Every row comes from one small tree of marks. Brackets hold a mark, then the marks that hang from it, in the order of their numbers. Every link used is in the known rows. Which tree was each row made from?
Known rows:
(q711 (q898 q105 (q170 (q665 q747 q845)) q241)): -188 -108 -80 -119 -402 211 -147 60 217 316 -386 293 -226 -185 82 140 -203 289 88 252 476 143 129 -95 -132 175 324 4 37 -315 -316 -26 -281 4 -409 212 14 161 149
(q747 (q898 q105 q845)): -13 75 139 159 -182 114 -118 10 2 0 -62 -172 -62 -10 117 -55 -6 45 -103 54 156 25 148 -62 -214 50 16 112 43 -71 -58 -110 8 130 -191 111 -108 -70 -74
(q299 q534 (q898 q241)): -88 -182 192 264 -3 -61 -138 -8 -110 -44 -215 126 64 -147 -101 -98 61 -87 -51 57 -43 24 30 57 -84 35 26 29 26 -71 196 5 -91 -51 -212 55 -30 -146 239
(q665 q170 q241 q248 q845): -72 420 30 -145 -177 -27 -261 128 73 129 -19 188 1 -35 -6 75 17 127 -98 59 120 301 118 52 -91 108 36 -250 199 -113 18 120 -124 58 89 153 -144 58 128
(q747 (q665 q170 q241 q711) (q898 q299)): -301 306 -152 211 -582 244 -276 131 427 -102 -112 201 -245 -212 -65 217 125 194 -43 137 -140 195 52 -127 94 149 -299 151 259 -336 -113 266 10 208 -262 171 -217 -48 112
(q241 (q898 q170 q711 q845)): -341 -110 -140 205 351 -38 -67 -224 -220 -90 107 38 -162 203 222 18 97 29 -45 260 -316 58 102 -34 -57 237 -62 -29 -48 -34 -74 101 63 33 -303 388 -117 263 74
(q747 q665): -136 -14 -24 86 -165 80 -6 66 119 -103 -4 -99 -77 6 40 139 -4 -27 -18 -4 -18 95 -91 -23 -9 127 -10 36 30 -155 63 118 24 126 -122 -75 -26 -69 -18
(q105 (q898 q711 q845)): -107 -71 -153 117 309 -69 -99 -235 -227 32 48 -130 -108 103 188 -10 118 -61 -83 75 -199 18 67 -95 -127 138 63 34 -167 -82 -204 123 -74 66 -254 445 -6 -69 -31
(q992 (q898 (q170 q665))): -162 -118 -74 11 -200 21 154 -121 92 -35 110 33 -166 -4 -75 306 -78 167 -88 163 135 154 68 125 339 -93 14 132 2 -70 25 84 169 138 -173 157 -117 120 38
(q248 (q898 q170)): -123 -86 -60 120 42 -120 86 -61 -54 -39 67 91 -100 -58 54 161 -115 96 5 129 -64 137 -25 73 141 43 -140 -28 -77 157 120 54 127 -31 -188 178 -1 7 60
(q747 (q665 (q170 (q898 q105 q299)) q711 q845)): -447 403 -127 149 -438 74 -173 141 466 157 -138 512 -334 -182 5 340 -42 250 59 208 50 186 2 -258 -375 140 -117 34 9 -419 -147 164 -53 170 -474 318 -80 -223 53
(q105 q898): 66 27 116 -45 104 -40 40 -83 -129 56 -3 -145 -31 -47 24 24 -36 12 -20 -78 -57 -12 82 30 64 -2 31 65 -169 -21 -179 109 -88 48 -110 235 9 -28 -6
(q747 (q665 q170 q248) (q898 q241)): -125 286 63 289 -648 69 -159 149 287 -192 97 -164 -72 -120 -14 25 -216 14 -327 63 -23 391 32 -28 -28 221 -85 134 159 -300 240 179 206 219 -312 -78 -29 -197 25
(q747 (q898 q170 q241 q845)): 14 -65 -17 129 -112 161 -217 -170 13 -97 -43 -65 -123 -50 79 -89 -26 77 -241 227 83 217 228 -28 73 172 90 187 -43 -166 41 -6 65 -64 -268 45 -106 -16 43
(q170 (q898 q241 (q299 q665) q711)): -292 -178 -294 341 -162 245 -47 -50 98 -23 -45 290 -87 -38 -111 49 110 -198 -125 229 -242 34 26 -171 -92 -58 -41 161 -161 -314 7 -66 30 7 -491 109 -19 -237 167
(q170 q898): 28 47 -118 40 51 -21 9 43 13 -25 -53 70 -12 -52 38 20 5 -1 -112 -12 33 0 33 -1 -50 -64 76 73 -49 -12 -58 -118 -8 111 -37 60 -71 -237 -4
(q747 q898): 82 22 77 174 -192 74 -102 47 78 -106 17 -144 7 -85 -8 -5 9 52 -94 -26 29 55 83 0 28 -25 -22 163 103 -1 51 -68 38 140 -90 -31 -118 -31 -41
(q845 (q898 q105 q711)): -243 -32 45 385 -95 -4 -9 137 136 137 -115 68 -84 10 218 -133 28 -15 82 30 -89 -103 -62 -105 -208 43 -183 -82 159 64 -29 -202 28 184 -254 257 -29 -23 -91
(q248 (q898 q170 q711)): -291 -164 -230 320 78 -213 40 -111 -15 -61 74 151 -147 12 134 159 11 66 15 199 -220 82 -93 -9 63 71 -191 -116 -40 145 95 45 167 39 -301 356 19 -45 56
(q898 q105 q241 q299 q845): -230 98 54 0 -268 193 -56 -102 -28 212 -132 102 -144 -9 24 -143 -33 -137 -16 208 55 -8 85 -161 -238 112 -2 -18 -208 -238 -187 -57 -53 -192 -335 55 -56 -131 71
(q170 (q665 q241 q845) (q898 q105)): -132 109 -92 -122 -117 163 -21 272 109 178 -384 222 -114 -97 10 189 72 112 -44 121 471 -25 -9 88 -47 -130 264 -51 145 -215 -403 -262 -278 250 -104 274 -290 -221 75
(q992 q534 (q898 (q299 q665) q711)): -398 -246 -206 335 -372 85 -41 -194 -46 52 323 151 -29 51 -241 176 251 -85 209 201 -191 135 45 -80 89 -192 -95 114 -155 -111 203 230 172 190 -406 71 -120 -12 170
(q170 (q898 q299)): -13 152 -171 56 -134 104 4 -50 36 31 9 152 -57 -115 9 67 -15 -54 -56 8 -138 -9 67 -95 -55 -72 -50 108 -165 -105 -84 -84 -26 39 -167 -38 -154 -138 97
(q105 (q898 (q170 (q665 q248 q747 q845)) q299)): 72 284 -170 -95 -219 146 -46 -206 25 25 75 190 -136 -166 54 458 -138 238 0 95 73 340 249 21 32 153 106 7 -242 -532 -166 280 -242 -2 -334 252 -61 503 226
(q711 (q665 q170 (q747 (q898 q105)))): 2 194 19 226 -557 80 -138 -3 330 31 -146 127 -126 -269 77 -14 -194 216 90 -64 272 156 235 -43 -352 163 -77 127 197 75 -44 170 -54 111 -213 121 133 16 80
(q747 q665 (q898 q711)): -179 -64 -152 452 -298 67 -128 42 242 -231 32 -192 -111 -14 105 116 116 -3 -93 29 -161 83 -86 -99 -41 130 -115 105 169 -201 104 45 102 354 -331 72 -119 -134 -78
(q299 q665 (q898 q241 q711)): -432 -390 -5 531 0 148 -86 -6 -33 -97 -147 204 0 40 -71 33 90 -181 -32 194 -315 70 28 21 -132 -50 14 74 216 -169 252 100 21 0 -396 223 32 -51 143
(q299 (q898 q105)): -240 -4 274 253 -109 -17 60 62 -19 42 -235 96 -1 -50 69 7 -86 -19 113 -22 -84 -95 65 78 -245 -90 -24 -80 182 7 61 -13 -56 93 -147 180 -49 -34 24
(q241 (q898 q105 q170 (q299 (q665 q747)) q845)): -347 -90 32 134 -39 334 23 -178 -141 41 0 227 -115 75 76 196 27 143 163 245 -74 136 371 -63 -254 239 -104 74 -196 -340 -76 246 -136 -116 -457 212 30 617 198
(q248 (q898 q105 (q170 (q665 q747)) q711)): -385 -201 -370 324 -128 -104 168 -27 158 -20 -131 287 -181 -57 155 334 -52 246 104 287 158 49 -87 -17 -93 127 -93 -140 51 -122 -142 50 59 126 -413 489 122 129 58
(q898 q105 q170 q241 q845): -166 -29 51 -33 -76 80 -29 -118 3 117 -179 101 -175 33 95 -120 -97 37 -63 262 221 60 148 -44 -113 169 65 -86 -151 -172 -136 -10 10 -142 -254 164 43 -65 52
(q170 (q898 (q299 (q665 q747)) q711)): -191 -125 -446 347 -78 214 -105 -94 135 -57 -1 364 -7 -43 1 226 221 12 20 117 -166 54 155 -177 -266 13 -31 104 -97 -346 -1 89 -83 61 -362 146 72 123 135
(q170 (q898 q711)): -114 -30 -294 246 92 -109 -43 -17 63 -57 -40 149 -44 24 112 12 105 -36 -104 51 -110 -73 -50 -86 -123 -34 12 1 -8 -23 -88 -124 38 195 -163 229 -58 -268 -14
(q747 (q665 (q248 (q898 q170)) q711)): -382 152 -74 230 -213 -182 -41 131 82 -264 129 136 -230 -61 46 415 -102 80 -124 215 -213 329 -111 84 81 147 -266 -82 15 -256 211 204 247 150 -323 406 14 -68 72

Write each row's tree:
-100 150 -184 -50 26 -10 -49 -28 -40 -29 -78 99 -180 2 106 315 52 132 -144 169 25 205 60 145 201 42 100 -184 5 -337 -281 98 -196 235 -232 555 -205 149 181
(q105 (q898 (q170 (q665 q241 q248 q845)) q711))
-422 -169 -21 360 1 221 48 -49 -131 -60 144 102 -69 127 -64 135 133 -139 92 184 -497 -8 30 -81 -57 28 -217 105 -67 -169 5 107 26 40 -453 194 -77 270 166
(q241 (q898 (q299 q665) q711))
-415 264 -107 95 -175 149 -126 114 -141 9 23 138 -137 72 16 241 170 -90 -45 254 -212 118 -61 82 24 27 -10 -134 128 -343 -244 -54 -159 200 -325 381 -437 244 248
(q170 (q665 (q241 (q898 q299 q711)) q248 q845))
-348 27 -184 216 -367 -188 -297 -222 94 226 232 251 -199 -60 -78 77 69 69 228 173 137 331 28 -25 -126 -1 110 -6 89 248 130 344 95 203 -321 263 -129 -241 180
(q992 q534 (q898 (q711 (q665 q170 q845))))
66 97 -154 -29 -154 41 174 -9 61 -229 97 45 -69 -16 28 241 -250 97 -190 104 9 187 17 128 181 2 -31 -17 3 -229 37 77 119 83 -75 -15 -14 214 152
(q898 (q170 (q665 q248)))
-190 -81 -69 -3 -106 -78 -178 -181 -265 98 263 -103 -12 74 -52 0 182 -11 61 152 177 209 106 37 58 -49 205 81 -119 72 60 138 140 138 -108 60 -191 -131 32
(q992 q534 (q898 q845))
207 22 -48 167 -143 158 -248 -190 -77 -117 75 -89 -9 -144 -7 0 130 7 -131 58 -47 103 155 -168 -104 132 -134 245 -202 -160 82 -10 -53 13 -283 -153 -162 60 207
(q747 (q898 (q299 q534) q845))
-56 88 119 -22 -195 120 -6 -167 -85 164 -37 -20 -126 -134 -78 -57 -63 -118 -6 47 -136 16 93 -67 99 32 -26 108 -322 -220 -230 91 -106 -126 -345 164 -45 -126 100
(q105 (q898 q241 q299))
-242 282 27 -21 -519 97 -277 95 48 105 -52 207 -193 -162 -77 -27 -138 -127 -110 153 -287 89 35 -145 -63 22 -104 50 -63 -319 -123 -60 3 -39 -359 225 -72 -159 187
(q665 q248 (q711 (q898 q241 q299)))
-50 10 -55 231 -192 208 -206 1 59 -198 48 -321 -89 -2 138 104 42 -12 -192 31 -16 241 60 -61 -61 194 55 254 92 -215 109 87 49 205 -229 -80 -161 -58 -61
(q747 q665 (q898 q845))
-141 -28 -205 -51 -268 171 -109 18 18 132 -196 238 -257 -205 -4 148 -44 95 11 214 18 -81 -28 -270 -203 58 -116 197 -161 -317 -364 -60 -139 60 -456 233 -65 3 290
(q170 (q665 (q711 (q898 q105 (q299 q534) q845))))
-338 -38 406 343 -334 136 35 209 -81 -60 -160 101 73 -17 -97 15 -165 -189 -96 87 -116 121 132 154 -261 -112 -15 -47 150 -291 297 4 14 39 -338 151 55 -69 150
(q299 (q665 q248) (q898 q105 q241))
-234 6 -159 129 27 90 -155 -322 -181 131 10 -9 -195 12 88 -93 96 -182 -94 212 -261 46 76 -192 -94 173 13 81 -324 -266 -286 112 -82 -115 -492 378 -68 -139 99
(q105 (q898 q241 q299 q711 q845))
-353 199 -121 90 -151 -4 -270 107 367 30 -8 315 -239 -81 -21 323 35 282 34 213 36 311 -40 -149 -164 231 -6 32 192 -287 31 332 -1 81 -227 248 24 -6 17
(q747 (q665 q170 q711 q845))
116 260 -31 46 -338 83 -257 42 104 -206 -89 45 33 -125 77 112 130 208 -140 0 158 235 313 159 101 123 -36 -120 152 -241 4 33 -107 164 31 165 -157 286 110
(q665 q241 q248 (q747 (q898 q170)))
-74 153 36 170 -23 76 -237 74 170 260 40 171 -75 -109 130 -5 -99 190 23 46 38 293 75 -111 -126 160 -9 95 257 128 177 62 -80 -8 -126 17 -89 200 -19
(q665 q170 (q845 q898))
-193 1 -328 152 28 86 -129 -273 -42 34 104 102 -142 87 150 -2 152 -110 -13 162 -294 15 22 -215 -197 133 -98 2 -123 -141 -70 63 3 -63 -260 113 -85 51 83
(q898 q299 q711 q845)
-60 76 71 204 -300 169 -270 118 202 -66 12 -165 -107 -82 34 222 64 100 -66 29 120 267 10 -37 -49 129 90 151 153 -220 137 48 -73 259 -257 -56 -215 -48 -49
(q747 (q665 q845) q898)
-27 166 -150 -87 -186 205 70 -274 -166 -56 94 -28 -220 -67 41 140 -277 -61 -299 225 -141 284 167 11 180 129 49 138 -363 -490 -206 198 -5 -105 -432 183 -89 126 267
(q105 (q898 (q170 (q665 q248)) q241 q299 q845))
-121 13 -137 16 9 228 -357 150 48 30 -172 546 -83 -184 -273 321 445 96 -4 240 102 112 113 -76 -84 -81 -38 108 -115 -415 -81 -48 -316 57 -279 279 -179 -52 359
(q170 (q898 (q299 q534 (q665 q241 q711 q845))))
-178 337 37 -98 -167 231 -133 -188 -326 -86 41 30 -217 2 133 19 -70 -199 -86 115 -286 230 258 194 23 155 -138 -44 -83 -51 -143 159 -118 -45 -221 213 -355 236 389
(q711 (q665 (q241 (q898 q170 q299 q845)) q248))
-29 -72 -250 152 7 -59 -73 -342 43 -39 -64 146 -213 -120 193 112 -25 99 115 -14 -46 93 176 17 -73 196 -11 -5 -150 -11 -184 324 -167 37 -306 492 145 138 171
(q105 (q898 q170 (q711 (q665 q747))))
-544 -33 95 68 -562 168 -94 121 25 169 -39 366 -130 -61 -368 194 341 39 294 274 154 24 111 39 124 -278 -132 -21 -45 -228 -151 129 27 200 -306 372 -197 -112 186
(q992 q534 (q898 q105 (q299 (q665 q241 q711))))
-190 -83 -121 197 -212 -137 -56 -344 92 -3 185 204 -169 -42 -89 175 212 84 36 167 -171 51 85 -120 103 46 -334 -50 -310 -97 174 117 116 110 -387 213 -76 57 224
(q992 (q898 q170 (q299 q534) q711))
-97 -51 -337 77 65 53 -299 162 207 -86 -243 614 11 -219 -198 253 371 336 -78 171 251 158 213 -70 -147 107 -51 91 77 -319 -116 203 -197 66 -84 366 141 44 281
(q299 q534 (q665 (q170 q898) q241 q711 q747))
-136 -152 -329 127 -146 103 -98 -208 177 39 -76 408 -229 -147 -102 210 81 108 -17 399 98 150 -80 -165 62 143 -18 12 -229 -410 -23 46 -110 -73 -530 92 -77 99 384
(q898 (q170 (q665 q845)) q241 (q299 q534) q711)
-112 94 77 152 -430 272 -120 -180 99 65 -122 62 -223 -108 61 -95 -101 45 -106 240 59 111 256 -124 -86 133 -84 107 -183 -282 -73 -35 29 -71 -471 58 -138 -17 93
(q747 (q898 q105 q170 q241 q299 q845))
-302 1 155 333 -467 374 23 114 243 257 -84 263 -97 -148 -73 -114 -208 -3 42 150 -86 167 146 -193 -139 74 -247 193 59 -129 150 73 38 -120 -480 -79 73 94 108
(q845 (q898 q105 q241 (q299 (q665 q170))))
-256 -22 -278 132 73 260 -119 -245 -86 99 -1 148 -148 22 38 122 171 9 -39 164 -347 174 238 -175 -57 138 -152 90 -107 -223 -195 383 -157 -23 -359 356 -45 130 221
(q105 (q898 (q299 (q665 q170 q241)) q711 q845))
-203 -63 103 -85 -224 129 -178 25 -98 301 -271 -62 -153 -38 120 -236 -141 -98 -60 124 112 -25 85 -152 -257 132 170 41 -56 -56 -249 -159 -109 -27 -305 137 -32 -261 26
(q711 (q898 q105 q241 q845))
44 129 -172 267 -364 178 -242 -153 189 -161 133 -86 -121 -188 27 129 17 124 -156 58 -90 322 111 -262 -149 337 -228 283 -100 -259 188 310 26 127 -397 -259 -116 26 218
(q747 (q665 q170) (q898 (q299 q534) q845))
-222 16 -139 246 -45 -131 45 71 126 43 -158 181 -81 24 131 -7 64 -15 -29 52 23 -181 -31 -103 -292 -55 -46 -110 -38 -51 -190 -215 10 242 -242 344 -11 -349 -53
(q170 (q898 q105 q711))
-212 128 -124 3 -224 82 -61 110 241 -8 -131 30 -99 -37 34 109 46 101 -36 17 37 189 -5 -9 60 192 -76 -63 215 -94 -85 264 -33 154 8 -4 -73 -67 62
(q747 (q665 q170 q241))
-122 -234 235 47 176 147 -44 169 -295 -89 -103 7 106 19 -205 66 311 -22 11 70 8 3 78 139 118 12 -93 47 -20 -74 -14 24 -187 96 -124 140 -112 200 280
(q299 q534 (q665 (q241 q898)))
-86 -87 -107 -48 73 100 -112 -204 -63 8 -57 85 -139 42 67 -86 -40 13 -137 261 65 169 145 -23 39 198 115 20 -138 -148 -19 63 35 -207 -181 77 1 1 92
(q898 q170 q241 q845)
